What can hang from each mark:
Z_980: Z_383 Z_693 Z_856
Z_976: Z_70 Z_558 Z_693
Z_227: Z_297
Z_355: Z_227 Z_297 Z_383
Z_70: Z_558
Z_856: Z_54 Z_980
Z_297: Z_333 Z_355
Z_54: Z_382
Z_693: Z_856 Z_980
Z_383: Z_355 Z_657

Known rows, with every way that one mark hangs from another:
Z_976{Z_70 Z_558 Z_693{Z_980{Z_383 Z_856{Z_54}}}}: [-18.0 -18.5  32.5  -9.4   0.4   3.7  16.4 -23.7   7.8  -3.6  50.2  20.3
 -35.2  34.4  16.4  21.4 -28.3   0.0  -4.6  11.9  21.1   3.8  -6.1  13.5
  13.5  -4.8]
Z_980{Z_693}: [ 22.5  18.8 -10.3   9.9  12.8 -16.8   3.4  16.5  -2.0  -9.5  -2.1 -22.5
   0.7  -4.1  -3.8 -13.1  -3.3  -2.1   6.3 -12.2  -1.9  -1.1 -15.2  12.6
   0.5  -1.4]
Z_693{Z_856{Z_54 Z_980{Z_383}}}: [ 42.7 -10.1 -12.9 -13.2  -2.2  22.8  -2.7  33.1  -7.7  12.6 -21.6  51.0
   2.3  -7.2  12.8   3.6  -5.3  -1.1   4.9   6.8  -3.8 -21.6   0.8   4.2
  23.1   2.9]
Z_297{Z_333 Z_355}: [-12.1  -2.1 -26.2  12.6  -2.6  24.3  -3.2  -0.3  19.2   5.3  11.8 -13.1
   0.0 -14.3  -1.1 -47.1  -0.7   3.0   3.8  -4.4   3.0  10.0   7.7 -27.2
   3.1  -1.0]
Z_227{Z_297{Z_355{Z_383}}}: [-23.1 -18.6   1.2  11.4  -9.2  -4.9  -1.4  16.1   5.4  13.7  -5.1  -1.2
  15.5 -45.4  -5.8 -39.5  11.9  -9.2  -4.9  -5.9 -11.3  40.9  -8.7  -1.2
  -3.3  -6.9]
Z_693{Z_856{Z_980}}: [ 10.3  13.9 -35.6  -0.7   5.7  37.6  -7.6  28.5  -8.5  14.4 -12.8  18.3
  11.6 -13.1   2.4 -12.9   2.7  -2.8   8.0   0.7  -6.4 -38.7 -23.6 -19.1
   7.1  13.8]
Z_976{Z_70 Z_558 Z_693{Z_856{Z_980{Z_383}}}}: [-31.8  -5.7  19.6   0.5   7.4  50.4 -12.4   2.6  -8.4  10.5  40.9  32.8
 -15.0  16.8  12.0 -15.1   2.0  -7.1   6.1  -1.0   9.5 -46.7 -22.6  21.0
   4.3   9.5]
Z_980{Z_383 Z_693{Z_856}}: [ 52.9  -0.6  16.5  -2.2  17.7   3.8   0.2  35.2 -16.8  -6.8   5.9  21.4
  -0.9  -7.0  -3.9 -26.5  -2.2  -6.9   7.1   3.8  -7.6 -10.7 -33.1  20.4
   9.6  -5.3]
Z_976{Z_70 Z_558 Z_693{Z_856}}: [-50.6  -3.8  -0.3   2.2   8.7  41.7  -8.0 -22.2   3.0  -6.5  40.0   5.9
   9.6  24.7   7.4  -4.1   4.8  -3.9   1.2  -1.2   9.5 -38.3 -39.2   7.3
  -3.6  26.0]
Z_227{Z_297}: [ 16.3   8.3 -36.8  10.6   0.8  -9.0  -7.2  38.2   6.0  -1.1 -23.0 -11.4
  14.8 -35.1   6.9  -4.8   2.4  -4.4   3.1  -3.0  -4.8  23.0 -33.3   3.9
  -3.9   3.3]
Z_976{Z_70 Z_558 Z_693{Z_856{Z_54{Z_382}} Z_980}}: [-28.1  -5.6  22.0  -9.3 -15.7  37.8   3.9 -58.7  -1.1  -0.5  50.2  25.3
 -13.7  40.7  25.3  33.2 -25.3   7.1 -10.5   5.6  14.4 -19.6 -11.7  10.7
  -4.8  20.4]
Z_693{Z_856{Z_980{Z_383}}}: [ 35.2   2.1 -12.0  -3.8  10.0  31.8  -9.5  47.9 -15.1  15.7  -8.5  26.2
   3.6 -15.6   3.1 -24.7   0.4  -6.1   7.3   6.5  -8.3 -30.4 -23.6  -5.7
  13.7   2.5]
Z_976{Z_558}: [-17.3  -2.9 -35.1  13.0   0.7   6.1  -3.3  25.5  -3.0   2.8   0.5 -34.7
  16.7  -2.5   2.4  -9.7   3.1  -1.7   1.8   6.2   5.1  -6.2   6.6  -9.6
   4.6   8.4]
Z_70{Z_558}: [ 20.4   8.8 -41.1  10.1  15.2  -3.6   2.4  50.4  -0.7  -5.9 -19.8 -36.0
  16.5   2.5  -1.5 -12.7   3.8  -1.9   4.1  11.6 -13.1  -2.2  49.4 -21.9
   0.5   9.8]
Z_693{Z_856 Z_980}: [ 27.4   6.9  -3.0  -8.4  13.0  20.5   5.0  28.9  -5.7  -3.1  14.0  -3.2
   5.6  -8.0   2.7 -15.0 -12.7  -0.7   3.1  13.0  -5.9 -14.4 -44.5 -34.2
   9.1   8.3]
Z_856{Z_980{Z_383{Z_657} Z_693}}: [ 50.3  21.6  25.7   6.2   2.7 -12.4   1.3  32.8 -16.3   9.9   0.6  -2.2
 -21.8  -8.9 -12.3 -17.2  -2.3  -1.4   1.5 -12.5  -0.3   4.9  12.1  22.6
  -6.1 -12.0]
Z_976{Z_70}: [ -8.1  18.5 -38.0   9.1  17.5   7.1  -5.0 -16.2  11.8 -12.6   6.8 -42.1
  14.6  -9.4   6.0 -10.4   4.9  -0.1  -1.0 -10.1   0.4   4.2 -56.5   1.4
  -8.8  14.3]
Z_856{Z_980}: [  5.5  18.9 -40.5   9.5   5.3   9.7  -5.7  27.9  -1.2  10.7 -16.5 -20.6
   5.1 -13.2   3.6  -8.6   1.4  -1.4   6.4 -10.7  -3.5 -22.6  -4.6 -14.4
   4.8   6.3]
Z_693{Z_980{Z_383{Z_355{Z_297}} Z_856{Z_54{Z_382}}}}: [  4.0  -5.9   9.0 -11.8 -22.1  -4.3  22.7 -30.7 -12.4   5.2   3.5   1.4
 -23.8  10.2   4.8  47.8 -14.6   8.3  -6.7  23.7   3.9  -4.8  -1.0   9.9
   2.3 -25.8]
Z_54{Z_382}: [ 25.8  14.5 -44.5  12.6  -3.0   0.4  -6.7  -3.4  -6.4   5.4 -12.3 -42.7
  17.8   0.2   3.5  -1.1  -4.0   1.9  -9.1  -5.0  -5.7 -10.0 -10.8  -2.5
 -10.0  10.0]
Z_693{Z_856{Z_54 Z_980{Z_383{Z_355{Z_227 Z_297}}}}}: [-39.9 -17.0   5.7 -21.2  -8.5  -5.7  -4.3 -10.9  -8.6  -9.0 -34.9  56.5
  -1.3   4.5   0.8  42.1  16.4   1.3  12.0   8.0  -3.2 -18.6  11.7  18.5
  21.5 -10.3]
Z_383{Z_355{Z_227 Z_297{Z_333}} Z_657}: [-58.7   6.2   5.1   1.4  -6.6 -36.1  -4.1 -36.7  14.0 -17.8 -11.7 -27.4
   3.3   2.0 -16.9  25.5  21.9   6.6   7.1  -4.8   3.6  15.0  17.9 -13.2
 -15.8  -6.6]
Z_355{Z_227}: [ -7.6   4.5 -33.8   4.3  15.0 -37.8  -9.8   7.2   5.2 -19.5 -27.2 -26.2
  21.5   2.8  -3.1  -2.0   3.8  -2.5   2.1  -9.2  -4.8  10.2  -4.2  -8.4
  10.0   9.6]
Z_976{Z_70{Z_558} Z_693{Z_856{Z_54{Z_382}}}}: [  1.0   1.5 -14.7  -4.5  -3.1  28.9  -1.3 -37.4   3.2  -3.7   4.3  26.7
   7.2  44.7  16.9  32.4  -7.8   4.9  -7.7   5.7  -6.5 -25.4  41.8  16.6
 -11.0  29.0]
Z_383{Z_355{Z_227} Z_657}: [-10.9   5.7   1.3  -2.6   5.2 -15.0  -4.0 -13.1   4.2 -12.2 -26.0 -49.7
  22.4   4.3 -22.1   8.1  22.2   8.3  -7.2  -4.9   3.7   7.7   7.9 -16.3
 -12.2   4.3]
Z_980{Z_383{Z_355{Z_227}} Z_693 Z_856{Z_54}}: [ 16.0 -15.9  20.2 -13.7   5.8 -30.1  15.9 -16.1   0.8 -18.9 -27.6  27.8
 -13.8  20.6  -8.1  24.7  -3.8   4.1   1.3   5.3   9.8  13.1  23.9  28.2
  18.7 -26.9]
Z_693{Z_856}: [ 20.8   2.7 -31.1  -1.5  11.2  21.7  -5.5  23.5  -4.2   0.1  -9.3  -3.0
  27.1  -8.4  -0.9 -16.4   4.2  -3.0   3.0   6.4  -7.9 -24.1 -41.5 -18.5
   5.4  16.9]

Rows:
[ -7.7   4.5   5.4 -10.1   9.2   1.5  23.4 -14.1  17.2 -10.2  23.7  10.1
 -24.7  41.4  13.3  31.4 -26.5   3.6  -1.5  11.6   4.1  -0.8  39.1 -10.5
   5.2   6.3] -> Z_976{Z_70{Z_558} Z_693{Z_980{Z_856{Z_54}}}}
[ 34.8  15.4  42.5   1.1   3.8  15.5   6.0  17.5 -13.2   9.6  -1.0 -17.4
 -24.3  -8.2 -16.4 -12.3  13.4   5.6   1.3  -7.8   6.1 -10.7  16.8  17.5
 -13.1 -22.8] -> Z_856{Z_980{Z_383{Z_355 Z_657} Z_693}}
[ 69.0  -4.4   9.0  -6.6  -8.4   0.8   3.7  -4.6 -17.8   1.4  -8.8  46.2
  -2.5  10.3  10.2  10.4 -15.2   1.7  -5.0   4.5  -4.6  -3.0   0.8  40.2
   6.1  -2.9] -> Z_980{Z_383 Z_693{Z_856{Z_54{Z_382}}}}
[-49.1 -23.9  10.6   8.6   2.8 -31.9  -5.9 -24.2  17.0  -4.4   2.3  -3.6
   7.4  -8.0  -9.2 -41.1   5.7  -6.2   1.3 -13.8  -5.9  35.0  33.6 -27.1
   7.4  -7.2] -> Z_297{Z_333 Z_355{Z_227 Z_383}}
[-13.3  -1.9  27.7  -5.6   8.6  -9.3  11.2  14.7  -7.2 -12.2  18.1 -41.6
 -16.2 -11.3  -3.0   6.9   7.8   0.2   6.9  12.6  -2.2  -2.9 -29.1  -4.3
   4.2 -24.3] -> Z_693{Z_980{Z_383{Z_355{Z_297}}}}
[-10.3   4.2   1.6  -0.6  -4.4 -19.4  -7.9   3.4   7.3 -11.3 -37.7 -21.9
  15.7 -22.7 -15.4  14.6  22.3   5.3  -5.9  -1.7   3.0  36.9   0.2   0.3
 -20.1  -2.3] -> Z_383{Z_355{Z_227{Z_297}} Z_657}
[ 15.2   1.5 -34.9  -9.6  -7.1  29.2  -1.9  14.1  -1.2  13.9 -25.1  43.8
  10.3  -4.6  12.0  15.2  -4.0   2.8   5.8   1.0  -3.4 -28.5  -2.1  -9.7
  17.3  14.3] -> Z_693{Z_856{Z_54 Z_980}}
[-21.2  -0.5 -14.5   1.9   5.5 -15.6  -9.0  10.2  10.6 -18.2 -41.3 -14.5
  16.2 -23.3  -1.6  11.9  19.7   1.2   3.7  -1.9   1.0  24.1 -12.1   2.5
  -4.2  -7.7] -> Z_383{Z_355{Z_227{Z_297}}}
[-69.1   0.2 -11.7   3.8   3.2 -29.6  -5.8 -29.0  18.4 -25.1 -15.1 -19.7
   2.7   1.4  -3.1  22.2  18.4   2.5  15.0  -5.6   2.4   4.1   5.5 -11.4
  -0.9 -11.2] -> Z_383{Z_355{Z_227 Z_297{Z_333}}}
[ 47.9  -0.7  14.2 -15.7 -25.4  50.6   0.2 -15.1 -17.9  27.8 -20.4  25.7
   1.7   3.0  -1.8  25.7   8.7  13.1 -14.0  11.3   2.6 -27.3  23.8   7.1
 -13.3  -1.7] -> Z_693{Z_856{Z_54{Z_382} Z_980{Z_383{Z_355 Z_657}}}}
[-35.1 -17.5  26.9   6.2  -7.2 -37.6  -4.6 -29.1  15.9   0.6   5.4 -10.1
   8.1  -6.5 -22.4 -39.3   9.2  -2.3  -7.9 -14.2  -3.9  48.3  46.1 -30.1
  -7.2  -2.3] -> Z_297{Z_333 Z_355{Z_227 Z_383{Z_657}}}
[-13.7 -12.3  24.4  12.6 -20.2  -7.8  -2.2   1.3  17.5  17.6   9.5   5.0
   1.5 -45.5 -12.2 -41.8   8.6  -4.4  -6.3  -8.3  -4.7  60.8  14.7 -16.6
 -21.5  -8.4] -> Z_227{Z_297{Z_333 Z_355{Z_383{Z_657}}}}
[ 51.7  -2.1 -20.8  -8.3 -16.5  26.5  -6.1   7.6 -15.6  22.7 -22.2  47.8
   0.4   0.4  16.9  16.1 -12.5   2.6  -4.3   5.6  -5.2 -23.4  10.9  13.5
   9.9   4.4] -> Z_693{Z_856{Z_54{Z_382} Z_980{Z_383}}}
[-11.8  14.9  17.8   1.9  26.1   2.3   9.3   4.3  11.7 -18.0  38.8 -36.7
 -20.5  27.9   9.2  -1.9 -11.5  -0.6   2.9  -0.2  -3.2  -6.3  23.1 -12.8
  -5.8  10.0] -> Z_976{Z_70{Z_558} Z_693{Z_980}}
[-34.5  -9.5  -7.3  -1.7 -17.5  39.2  -6.0 -60.9   2.2   4.0  28.1  26.9
   7.6  40.5  20.1  31.9  -7.7   4.8  -9.6  -1.0  11.8 -29.0  -5.1  28.4
  -7.5  27.5] -> Z_976{Z_70 Z_558 Z_693{Z_856{Z_54{Z_382}}}}
[ 43.2  14.3  -0.6   4.0   0.7  -2.1  -5.6  37.2 -10.8  18.4  -7.5 -18.0
  -2.6 -14.2  -8.7 -14.8   3.7  -0.8  -3.4  -4.3  -2.5   0.8   9.7  -1.2
  -4.3  -1.4] -> Z_856{Z_980{Z_383{Z_657}}}
[ -9.9  -9.0  25.9   7.2  -4.3 -67.7  -9.0   1.0  20.1  -4.7 -20.5   4.3
   8.2 -29.7  -5.4  -1.7   5.6  -8.4  -1.2 -13.9  -6.7  68.3  22.6 -12.4
 -16.7  -4.8] -> Z_355{Z_227{Z_297{Z_333}} Z_383{Z_657}}
[ 37.8  -9.0  14.6  -9.6   2.1   1.3  21.1   0.2  -0.8  -3.1 -14.0  16.9
 -15.4   6.7  -4.6  15.5  -3.1   5.2   1.2   9.8  10.3  -5.7   6.1  25.0
  10.6 -27.5] -> Z_980{Z_383{Z_355} Z_693 Z_856{Z_54}}
[  4.4 -12.3   7.0  -1.8  10.5 -21.5 -10.4  26.8   3.4 -18.1 -35.1  -6.7
   6.8 -25.3  -0.4  -0.4  18.7  -2.6   2.9   4.2  -0.2  31.3 -11.6  16.7
   1.0 -18.5] -> Z_980{Z_383{Z_355{Z_227{Z_297}}}}
[-22.3  -6.8  45.5   1.9  16.3   7.3   2.2  -4.7   0.9  -9.8  63.5 -27.2
 -30.1  21.3  13.9 -12.7 -11.6  -3.8  -0.8   0.0  14.5  -3.3 -23.5  10.6
   3.2  -2.6] -> Z_976{Z_70 Z_558 Z_693{Z_980{Z_383}}}
[-44.5  -2.4  29.9  -4.6  11.3  39.9   1.7 -18.1   0.7  -8.4  64.5   2.3
 -12.7  24.6  11.5  -6.4 -12.0  -1.9   1.1   4.7  11.6 -26.5 -44.5  -8.1
  -0.3  16.8] -> Z_976{Z_70 Z_558 Z_693{Z_856 Z_980}}
[ 48.4   6.9   5.0  -5.9   1.0  27.3  -8.0  38.5 -18.1  20.4  -5.4  19.4
   4.7 -15.1 -10.2 -19.0   4.5  -2.2  -1.5   7.3  -5.3 -16.6 -10.3  -7.3
  -2.1   6.5] -> Z_693{Z_856{Z_980{Z_383{Z_657}}}}
[-34.4   0.4  18.8  10.7  -9.1 -53.1   1.6 -16.2   9.7   3.3  10.0 -27.0
   6.7 -15.6 -12.8   4.0  11.1  -7.9   3.0 -12.6 -10.4  21.0   2.8 -15.9
 -17.1  -2.0] -> Z_355{Z_297{Z_333} Z_383{Z_657}}
[ -0.7   4.7  33.7  -9.2  -5.5  -5.5  21.2   2.8 -11.9   2.8  20.2 -27.8
 -21.1  -5.0 -22.9  14.3   2.6   3.3  -3.6  23.7   3.6   2.1 -25.6 -12.2
  -9.1 -24.4] -> Z_693{Z_980{Z_383{Z_355{Z_297} Z_657} Z_856}}
[ 53.4  11.5   0.7   3.3 -13.9 -12.3   3.0  -0.6 -14.1  12.3 -15.0  26.9
 -24.5   5.5  15.8  15.5 -17.9   3.1  -1.0 -12.8   0.1  -0.8  36.7  45.2
   4.6 -14.6] -> Z_856{Z_54{Z_382} Z_980{Z_383 Z_693}}
[-60.2   3.7  -2.2   2.5   2.7  58.4 -11.3 -13.8  -2.0   9.8  35.5  23.6
  -4.6  20.1  11.1  -2.2   2.8  -3.6   7.0  -7.4  10.6 -51.2 -23.7   7.1
  -1.5  21.5] -> Z_976{Z_70 Z_558 Z_693{Z_856{Z_980}}}
[-54.8  -3.5  24.0   6.8  -5.7 -86.0  -5.0 -30.2  10.4 -12.8  -5.4 -16.4
   9.6  -3.9 -16.2  15.7  11.7  -8.6   3.6 -15.9 -11.0  39.0  23.6 -13.0
 -10.5  -1.5] -> Z_355{Z_227 Z_297{Z_333} Z_383{Z_657}}
[ 63.5   1.1  -9.0   0.9 -12.5 -19.3  13.9 -12.2 -12.8   7.2 -11.2  28.4
 -15.1  14.9   6.7  18.5 -26.5   1.8  -7.9   5.5   2.1   5.4  13.0  39.1
   5.0 -14.8] -> Z_980{Z_383 Z_693 Z_856{Z_54{Z_382}}}
[ 37.4   8.5 -27.3  -5.8 -17.7  -2.4  19.4 -17.1  -1.8  11.1  -2.0   2.1
 -10.3  12.5  12.3  31.5 -36.5   7.8 -12.1  12.8   4.1   3.7   3.4 -15.6
   4.6  -1.5] -> Z_693{Z_980{Z_856{Z_54{Z_382}}}}
[-34.1 -16.6  19.6   3.5  -6.3 -38.8  -4.2 -23.5  -1.9   0.5  -4.8 -23.8
  22.3  -5.5 -31.7 -33.0  14.6  -3.7 -14.6 -11.3 -10.0  39.5  28.8 -15.9
  -4.5   4.9] -> Z_297{Z_355{Z_227 Z_383{Z_657}}}
[-34.4  -8.9 -22.7   8.5   0.8  -7.3  -9.8 -15.3  20.4 -10.2  -2.6  -0.8
   3.9  -3.1  -4.9 -36.8  -1.2   2.5   3.9  -8.4   2.9  28.7  24.8 -23.6
   9.6  -0.9] -> Z_297{Z_333 Z_355{Z_227}}
